In the rows, zero is written as 128.
Known rows, with every step that occurs
padu-bito: [140 163 123 161 110 128  87 106 125 118 124 153 106 119 128 127 107 111
 130  78  79  85 137 202 120 147]
marilev-nivo-kivum: [105 157 108 166 112 106  81 143 166 134 116 109 108 176 139 190 124 107
 120  99 105 137 156 180 137 119]
golod-nivo-katav: [124 118 128 207  95 105  47 109 159 124 151  81 130  63  99  83 174 106
 117 109 120 139 167  69 125 125]
kivum-golod-nivo: [120 123 127 133  96  90 104 113 119 128 174 133 145  66 126 114 143 104
 104 127  89 111 158  50 111 151]
kivum-toter-nivo: [150 120 128 161  75 119  86 115 123  95 118  84 100 106 122 134 117 103
 147 115  69 141 124 119 116 142]
golod-nivo-toter-kivum-sego: [132  82 118 131  89 127  67 138 144 176 113  86 127 123 116 115 145 134
 112 131  97 149 147  78  85  99]
katav-nivo-kivum: [123  59 114 171  92 120  71 118 155  93 165  89 111 121 121 160 130 112
 135 117  83 161 156 108 101 117]
golod-nivo: [115 123 127 171  97 110  70 107 139 136 141 126 135  47 130 134 143 111
 125 107  93 111 165  79 130 128]
katav-nivo: [129  71 128 165  91 119  76 110 136 136 157 123 132  90  98 135 118 116
 134 112  71 134 143 100 130 129]
padu-bito-marilev: [137 143 123 146 135 113  85 102  85 118 115 180  99 118 135 131  98 135
 146  73  70 106 156 152 123 148]
kivum-sego-nivo-toter: [145  64 145 141 124 123  96 147 111 153  81  80 156 198  97  92  90 123
 128 131  84 143 131 118 115 116]
sego-nivo-toter-kivum-golod: [145  77  90 128 102  80  93 156 131 176 128  83 136 188 112 109 126  99
 111 132  86 124 159 127  72 138]
marilev-bito-padu: [120 195 116 130 110  98  63 136 116 132 133 151  88  53 124 191 112 132
 137  98  95 110 136 108 154 161]
marilev-nivo-toter-kivum-sego: [129 128 116 120 104 121  82 166 149 217  79 100 122 219 103 145 114 133
 107 114  97 149 122 168 125 100]
bito-marilev-nivo-kivum-toter: [124 117 106 147 107  97 109 135  83 117 109 123 113 188 152 183 111 122
 172 114  92 179 146 128 117 132]
marilev-nivo-katav: [119 162 123 197 111  98  64 138 166 163 118  96 125 159  86 112 144 104
 114  95 120 135 142 161 163 128]
marilev-nivo: [112 169 124 159 109 106  86 135 144 177 111 144 129 144 116 164 113 110
 119  93  93 113 142 169 167 130]
bito-padu: [125 160 124 160 111 104  59 114 104 134 125 136  81  94 126 161 108 135
 120  83  57 100 144 145 141 166]
katav-nivo-sego: [142  55 129 172 116 115  58 119 134 143 153  65 141 132  96  95  88 132
 144 101  81 161 143  63 138 115]
sego-nivo-kivum: [118  92 109 176 127 107  82 131 146 106 113  78 113 171 148 165 115 101
 130 111  96 136 178 136 108 118]
sego-nivo-toter-kivum: [143  78  89 167  99  99  60 150 152 184  94  75 126 170 114 130 124 107
 131 112  90 124 168 157  89 114]
padu-bito-marilev-nivo-katav: [136 165 123 185 153 101  64 134 120 145  96 131 121 182 111 103 121 129
 133  82 114 141 156 166 127 138]
toter-kivum-golod-nivo: [114 122  98 119  89  90  90 120 138 165 167 121 113  82 142 143 158 110
  94 125  90 116 174  61  96 138]
sego-nivo: [123 105 123 169 124 104  87 123 126 149 104 112 135 142 124 140 106 107
 129 104  82 109 166 124 140 130]
toter-kivum-nivo: [111 107  97 125  97 122  99 134 125 162 127 140  96 145 120 170 127 117
 110 107  73 100 132 123 127 125]

Rows
[129 132 116 140 106  97  85 134 163  62 159  70  75 134 137 150 135  99
  92 126  80 151 159 106  92 143] : toter-nivo-kivum-golod
[134  94  93 168  72 104  45 135 166 170 133  90 124  76 117 122 162 113
 126 112 101 130 166 108  80 113] : golod-nivo-toter-kivum
[132 107 131 139 123  87  86 123 118 135 169  74 153 107 124  73 113 120
 115 118  99 137 157  16 120 137] : kivum-golod-nivo-sego
[111 149 125 146 138  90  84 133 103 177 103 172 120 140 125 168 104 137
 136  86  82 135 162 118 172 131] : bito-marilev-nivo
[126 117 128 170  96  86  81 115 140 117 185  85 139  80  95  63 172  96
  98 130 115 136 157  42 109 149] : kivum-golod-nivo-katav
[117  90 118 119 133 128  96 134 123 194  80  92 107 201 140 159 103 136
 103 119  81 134 164 105 130 103] : toter-kivum-sego-nivo
[139 113  89 159  70 103  57 134 157 171 127 112  95 122  98 132 138 112
 130  92  82 118 143 178 108 123] : nivo-toter-kivum
[125  88 119 158 132 121  73 138 143 182  88  48 101 218 109 110 135 130
  97 120 108 161 160  94 125 101] : toter-kivum-sego-nivo-katav
[124 116 139 140 123 140  74 132 162  76 108  55  63 162 140 161 120 130
  99 121  83 173 147 101 118 108] : toter-nivo-kivum-sego
[124 155 125 166 137  99  69 146 142 184 107  84 140 185 113 123  82 127
 129  82 104 138 142 135 176 116] : marilev-nivo-sego
[135  73 107 169  96 115 110 125 106  90 113  64 128 187 154 155 110  92
 164 130  92 153 150 136  85 131] : sego-nivo-kivum-toter
[110 109 113 176  96 112  66 117 157  92 148  91 112  80 151 158 156 107
 124 114 106 140 178  89  99 117] : golod-nivo-kivum
[120  94 110 137 127  89 115 137 125  99 146  84 123 187 146 144 116  93
 109 133  90 134 172 109  91 144] : sego-nivo-kivum-golod
[134 122  91 105 115  64  92 166 109 205 122 141 122 189 109 138 123 128
 119 115  83 149 155 121 102 138] : bito-marilev-nivo-toter-kivum-golod
[159 115 126 203  74 113  63 116 141  83 129  39  95 119  94  84 146  96
 140 118  95 167 123 112 111 139] : kivum-toter-nivo-katav
[142  95 126 142  79  85  91 132 126 126 169 108 166  79  96  75 148  96
 118 137  93 123 145  73  80 148] : kivum-golod-nivo-toter
[112 115 132 131 110 134 103 121 133 100 128 104  84 168 131 161 113 130
 114 111  85 149 136 127 135 116] : nivo-kivum-sego
[129  93 130 144 129 118  93 137 104 135 130  93 135 168 103 101  81 126
 130 100  79 122 116  81 152 124] : kivum-nivo-sego
[147  43  94 162  66 113  48 137 159 168 145  88 122 121  86 125 138 116
 136 118  78 154 146 129  80 112] : katav-nivo-toter-kivum
[127 107 100 125 114  86  73 130 135 173 163  67 124 124 139 101 131 127
 101 114 100 140 173  24 103 123] : toter-kivum-golod-nivo-sego
[124 137 104 157  81 112 112 138 124 116 118  95 123 191 144 178 116  98
 154 118 103 156 127 177 113 130] : marilev-nivo-kivum-toter
[125 131 114 179 106 116  52 129 183  70 127  65  61 117 142 170 136 106
 112 105  86 150 165 133 109 120] : toter-nivo-kivum
[139  83 124 147  89 117  97 148 115 123 130 127 147 141  78 103 114 103
 134 119  75 110 103 138 113 136] : kivum-nivo-toter
[128 110 116 107 130 105  81 165 108 218  72 129 113 214 112 149 107 159
 124 112  85 172 143 120 129 103] : bito-marilev-nivo-toter-kivum-sego
